What can hang from each mark:
j17: j41 j357
j516: j41 j117
j490: j747
j96: j41 j357
j41: j17 j96 j747
j85: j747 j768
j747: j41 j85 j490
j357: j17 j96

Every row comes from one small tree of marks. The marks that hang from a mark follow it in brackets, in the order of their numbers. Every link used is in the known rows. Which tree was each row made from?
Known rows:
j747(j490): [  8 -12  -3   8   4   5  -2   4   1 -12 -11  -2   1   4   2  -2  -5  12
  -9  -6   5 -23   5   8   7]
j17(j41(j96)): [  9  -1  -5   8   0   2  -8 -28   5   5   1  10  -1  -1  29   4  -8  15
  20   2  -2  10  -2   5 -10]
j41(j17(j357)): [  3  -8 -10   4  -3   5 -10  -8   5   0  -8   4  -3 -11  26  -3 -11   4
  10  -1  -6   7  -8   8  -9]
j96(j41(j17) j357): [-11  -9 -24  -7 -13   0 -15  10  22   6   4  12 -10 -29  16  -2 -15   8
   3   2  -1  10  -1  16  -5]
j96(j41(j17(j357) j747(j85))): [  2 -16 -17 -11 -12  -3 -22  -4  19  10  -4  17   3 -28  20   5 -20   5
   7  -3 -13   4 -12  15  -9]
j747(j41): [  4   2   8  -1   2  -1  -6   0  -5   0  -3   5  -5   6   5  -5   1   0
   6  -3   4 -16  -2   3   8]
j17(j41(j96 j747(j490))): [ 16   2  -1  10  10  -9  -7 -20   5   7   3   9  11  -7  17   9 -14  21
  10  -7  -6  -5   2  -1 -10]
j41(j17(j357) j747(j85)): [ 11 -14  -9  -6  -3   0 -18  -5  13   8  -9  13   8 -20  15   1 -19   2
   4  -3 -17   3 -10   6  -9]
j96(j41(j17 j747(j490)) j357): [ -3  -6 -19  -6  -1  -9 -14  15  22   8   5  10   3 -35   4   1 -22  15
  -6  -6  -6  -4   3  13  -2]
j516(j41(j17 j747(j490)) j117): [  1 -18 -21 -13  14  -7 -10   8   5  -4 -22  -8   7 -20   6  -1 -17 -12
 -20  -7   6 -13   6 -11  -9]
j747(j41(j17(j357)) j85(j768)): [ -1 -11 -14  -6 -19  15 -13 -11   3   4 -11  13   2   3  11 -28 -20   3
   4  -3 -14 -13 -18   4  -5]
j41(j17 j747): [ 11  -2  -3 -15  13  -3 -14   0   8   5  -2   6   8 -22  11   0  -8   0
  -2  -4  -8   4  -1   2  -2]
j96(j41(j747(j490)) j357(j17)): [ -8  -2 -11   4  -3  -1  -9  15  11   7   5  17   4 -23   3  12 -12  25
  -3 -12   2 -13  -4   4   3]
j85(j747): [  3  -9   1  -4  -5   7 -10   3  -8 -16 -10  10  -8   7   4 -10  -8   5
  -9   0   3 -14  -2   9   8]
j357(j17 j96(j41(j747))): [  1   2  -9  -2   7   1  -3   2  -1   6   9  15   4  -9  19  29  -3  16
  13 -15   4  -2  -9   9   1]
j357(j17(j41(j747)) j96): [  9   8  -7  15  15   4  -7 -20  -5  10   4  19  13   9  26  29  -5  16
  14 -13  -8   7  -7  -4  -2]
j490(j747(j41(j96) j85(j768))): [  9 -10   3 -15 -15   4   6 -14  -4  -3  -1   9   2  14  -2 -25 -20  14
   8   0   2 -15  -7  -1   4]
j516(j41(j96 j747)): [  8  -3  -9 -11   9  -5  -2  -7   0   3  -3   3   2 -24   9   7  -4  -3
  15   5   8   1   3   0 -11]
j85(j747(j41(j17) j490) j768): [ -4  -4 -15  -8 -10  18  -6   4  -8 -10 -11   7   0  14  -5 -41 -26  13
 -26  -7  -4 -32  -6  -1   8]
j96(j357): [ 2 -9 -4  5 -4  1 -7  6  6 -2 -1 10 -7 -9  2 -1 -3  6  6  1  4 -1  2  9
  1]
j490(j747(j41(j17))): [  5  -3   3  -6   1  -6  -2  -3   1   2   2  -2   4   4   9 -12 -16   2
  -5  -3  -1  -3   0  -3  11]
j41(j96 j747(j85)): [ 17  -9   4 -18   2  -1  -3  -9   7   5  -1  10   6 -17   4   2 -11  10
  11  -1  -2  -3  -2   9  -6]
j17(j41(j96) j357): [  8  -1  -7  21  -7  -1  -8 -35   1   7   2  13  -4  -1  38   9 -10  17
  32   0  -2  13  -9   3 -18]
j17(j357): [ 6 -9  1 11 -6 -1 -9 -5 -4 -3 -8  8 -6  0 18  2  0  5 15 -3  5 -4 -8  9
 -5]
j357(j96): [10 -5 -2  6  9  2  6 -3 -5 -9 -2  2 -5  9 12 14 -1  5 12 -6  7 -1  1 14
  2]
j17(j41): [  7  -3  -5  15  -1   3 -19 -18   1   2  -6  14  -1   6  20   2  -2   5
   6   2  -8   0   1   5   1]
j516(j41 j117): [ -4 -20 -12  -6   2  -3  -9   2  -6 -10 -22  -2  -9  -4  10   2  -1 -18
  -4   1  18  -9   5  -5  -7]
j96(j41 j357): [ -6  -9 -13   1 -15  -3 -14  11  12   1   5  15 -12 -18   8   3  -3   8
   9   2   5  -1   2  19   2]

Write each row's tree:
[  2 -12  -9  -2 -14  19  -7   6 -12 -22 -16  11  -4  18 -10 -30 -15  14
 -21  -6   4 -35  -1   9   8] | j85(j747(j490) j768)
[ -2  -9 -20  -4   0   3  -3   1  12  -1   3   3  -4 -11  24  12 -11   8
  10  -6   2   7  -1  21  -3] | j357(j96(j41(j17)))
[  5  -9 -11   8  -2   4   1  -8   3   4  -2   5   2   8  21   3 -22   7
  13  -6  -7   0 -12   9  -6] | j747(j41(j17(j357(j96))) j85)
[  3  -9  -6   4  -5   1   8   2  12   2   3   6  -1  -5  -7 -12 -25  24
   3   0   3 -18   0   5  -1] | j747(j41(j96(j357)) j85 j490)
[  5 -17 -14 -14 -13   6 -16   7   7  -4  -9  18   6  -8 -12 -13 -13  12
 -10  -6  -5 -34  -1  19   3] | j96(j41(j747(j85(j768) j490)))
[ 12 -12   9  -9  -7  -4   8 -11   2  -1   4   1   2   9   4 -10 -19  13
   8  -1   4 -10  -2  -2   6] | j490(j747(j41(j96) j85))
[  4  -7 -12  -1  -3   2   0 -19   8   3  -1   1  -5 -19  35  -3 -15  12
  22  -2   0  14 -12   5 -20] | j41(j17(j357) j96)
[  5 -27 -13 -10   8  -7 -10  10   2 -10 -27   0   8  -8  -9   2 -13 -10
 -21  -4   7 -27   8  -5  -4] | j516(j41(j747(j85 j490)) j117)
[ 12   1  -5 -20  12  -3  -5 -13  10   9   5   3   5 -31  19   1 -14   8
  12  -3  -4  12  -3   1 -11] | j41(j17 j96 j747)
[ -1  -5 -16  -9  -2   5   1  -6  17   7   6   4  -5 -29  19  -6 -19  14
  13   1   2  18  -2   6 -14] | j41(j17 j96(j357))
[ 15   4  -3  26   8 -12 -12 -22  -6   9   5  19   5   6  29  27  -7  12
  30 -11  -9  11  -7   6 -11] | j17(j41(j747) j357(j96))
[  7  -6 -18  -4  11  -7  -2   7  14   2   5   2   7 -17  13  15 -18  16
   0 -14  -2  -6   2  17  -3] | j357(j96(j41(j17 j747(j490))))
[ 15 -16  -7  -9  -4  12  -8   2   3  -7 -14  11  12   0 -16 -17 -14   9
 -14  -7  -8 -33  -1  10   5] | j41(j747(j85(j768) j490))
[  4 -17 -21 -17   3   7 -16   2  14   2 -16   3  11 -25   3  -3 -16 -12
  -9   7 -12  -1   3   2  -4] | j516(j41(j17 j747(j85)))
[  7  -2  -8  -1   1   9 -13 -29   8  13   1  21  16  -8  25  10 -17  21
  10  -5 -14   6 -11  -7  -9] | j357(j17(j41(j96 j747(j85))))
[ -4  -1 -12 -18 -12  19 -12  -2  -8  -5  -8  14  -7   9   3 -37 -22   2
 -14  -3  -6 -19 -10   0   5] | j85(j747(j41(j17)) j768)
[ 11  -2  -9  34   1  -2  -7 -24  -6   2  -2  13  -3  17  34  20  -6  14
  30  -6  -5  10  -7  10 -11] | j17(j41 j357(j96))
[  0   6  -8  13   3   3 -21 -10   5  16   4  28  11 -11  18  13  -9  15
   9  -6 -12  10  -6  -8  -2] | j96(j357(j17(j41(j747))))
[  1  -2 -11   6  10   1   4   7   1   1   6   9   6  -5  13  27 -10  25
   3 -19   5 -15  -5   8   4] | j357(j17 j96(j41(j747(j490))))
[  3  -7 -15 -11   4  -5 -17   8  17   4  -1   4   4 -26  10   3 -16  12
  -9 -10  -6 -12   2  11   1] | j96(j41(j17 j747(j490)))
[  4 -13  -2 -10  -5  -1  -2  -1   8   0  -5   0   8   5   4 -16 -23   4
 -10   0  -7  -8   0  -1  12] | j490(j747(j41(j17) j85))
[  3 -15  -8 -16 -14  10  -5  -5   3  -3  -8   6   8  11  -3 -35 -23   3
 -10  -1 -10 -14  -5  -1  11] | j490(j747(j41(j17) j85(j768)))
[ -6  -6 -14   6  -3  10   2   1   0  -3   4  11  -5   2  26  22  -4  19
  12 -11   8  -2  -8  13   3] | j357(j17 j96(j41))
[ 11 -17 -12   1   0   0 -10  -3  13   1 -12   5  13 -16   8  -1 -24  13
  -8 -10 -14 -10  -5   6  -6] | j41(j17(j357) j747(j85 j490))
[ 11   0  -5  -8   6  -8  -5 -18   6  12   3   7   3 -30  30   4 -15  11
  24  -5  -5  16 -11   0 -18] | j41(j17(j357) j96 j747)
[  1 -13 -18 -10  -9  21  -5   0   8  -4 -15   3   9   6  -5 -33 -26   9
 -20  -5 -10 -30  -5   4   5] | j747(j41(j17) j85(j768) j490)
[  6 -13   0   2  -3   6  -3   5   5  -6 -11  -1   3  12  -8 -12 -15  10
 -14  -4  -2 -33   2   7  11] | j747(j41 j85 j490)
[  6   0 -11 -14   7  -6  -6  -5  14  14  12   9   2 -38  14  -1 -20  13
  13  -2  -3  19  -3   3 -13] | j41(j17 j96(j357) j747)
[  4  -1  -8   7   1  -1   6 -14   5   6   0  -5   1  -8  26  -9 -26  22
  12  -9   2  -7  -9  -2 -13] | j747(j41(j17(j357) j96) j490)
[  6 -13   3  -9 -16   6  -2  -3  -8  -7  -8  11   5  21 -11 -28 -13   4
  -3  -2  -2 -24  -3   3  15] | j490(j747(j41 j85(j768)))
[ -1  -3  -8  -3   0   9  -6   8  -2  -9  -9   1  -1   8   3 -23 -28  14
 -26  -7  -3 -24  -2   2   9] | j85(j747(j41(j17) j490))
[  1   1  -4 -17  -3   7   0  -8  -1  -2   3   5  -8  -3  16 -21 -25  12
  -2  -3   2  -4  -9  -2  -2] | j85(j747(j41(j17 j96)))
[  4  -3 -11  21   7  -1   8  -5  -2   0  -1  -5   1  10  20   4 -22  17
   9 -15  -1  -9  -8   4  -4] | j747(j41(j17(j357(j96))) j490)
[  8 -12 -13 -14  -9   3  -8   1   4   0   0  22   1  -4  -1   2  -9   6
  11  -8  -3 -14  -4  22   1] | j357(j96(j41(j747(j85(j768)))))
[  1  -8  -9  16  -8  -5  -1  -3  -2  -3   3  11 -13   1  27  21  -3  11
  29  -7   9   0  -7  22  -6] | j17(j357(j96(j41)))
[  8  -4 -12  13   9   9  -9 -19   1   9   0  21  18   9  20  24 -13  17
   9 -11 -16   4  -8   1  -2] | j357(j17(j41(j747(j85))) j96)
[ -3   4 -11  -9  -1  -1   1  -7  13  12  10   2  -5 -22  15 -11 -21  13
  13   1   3  11  -6   0  -8] | j747(j41(j17 j96(j357)))
[  9 -13  10  -3  -7  -4  -2   1  -1  -3  -5   5   5  17  -4 -11 -13   5
  -5   0   2 -17   1   1  18] | j490(j747(j41 j85))
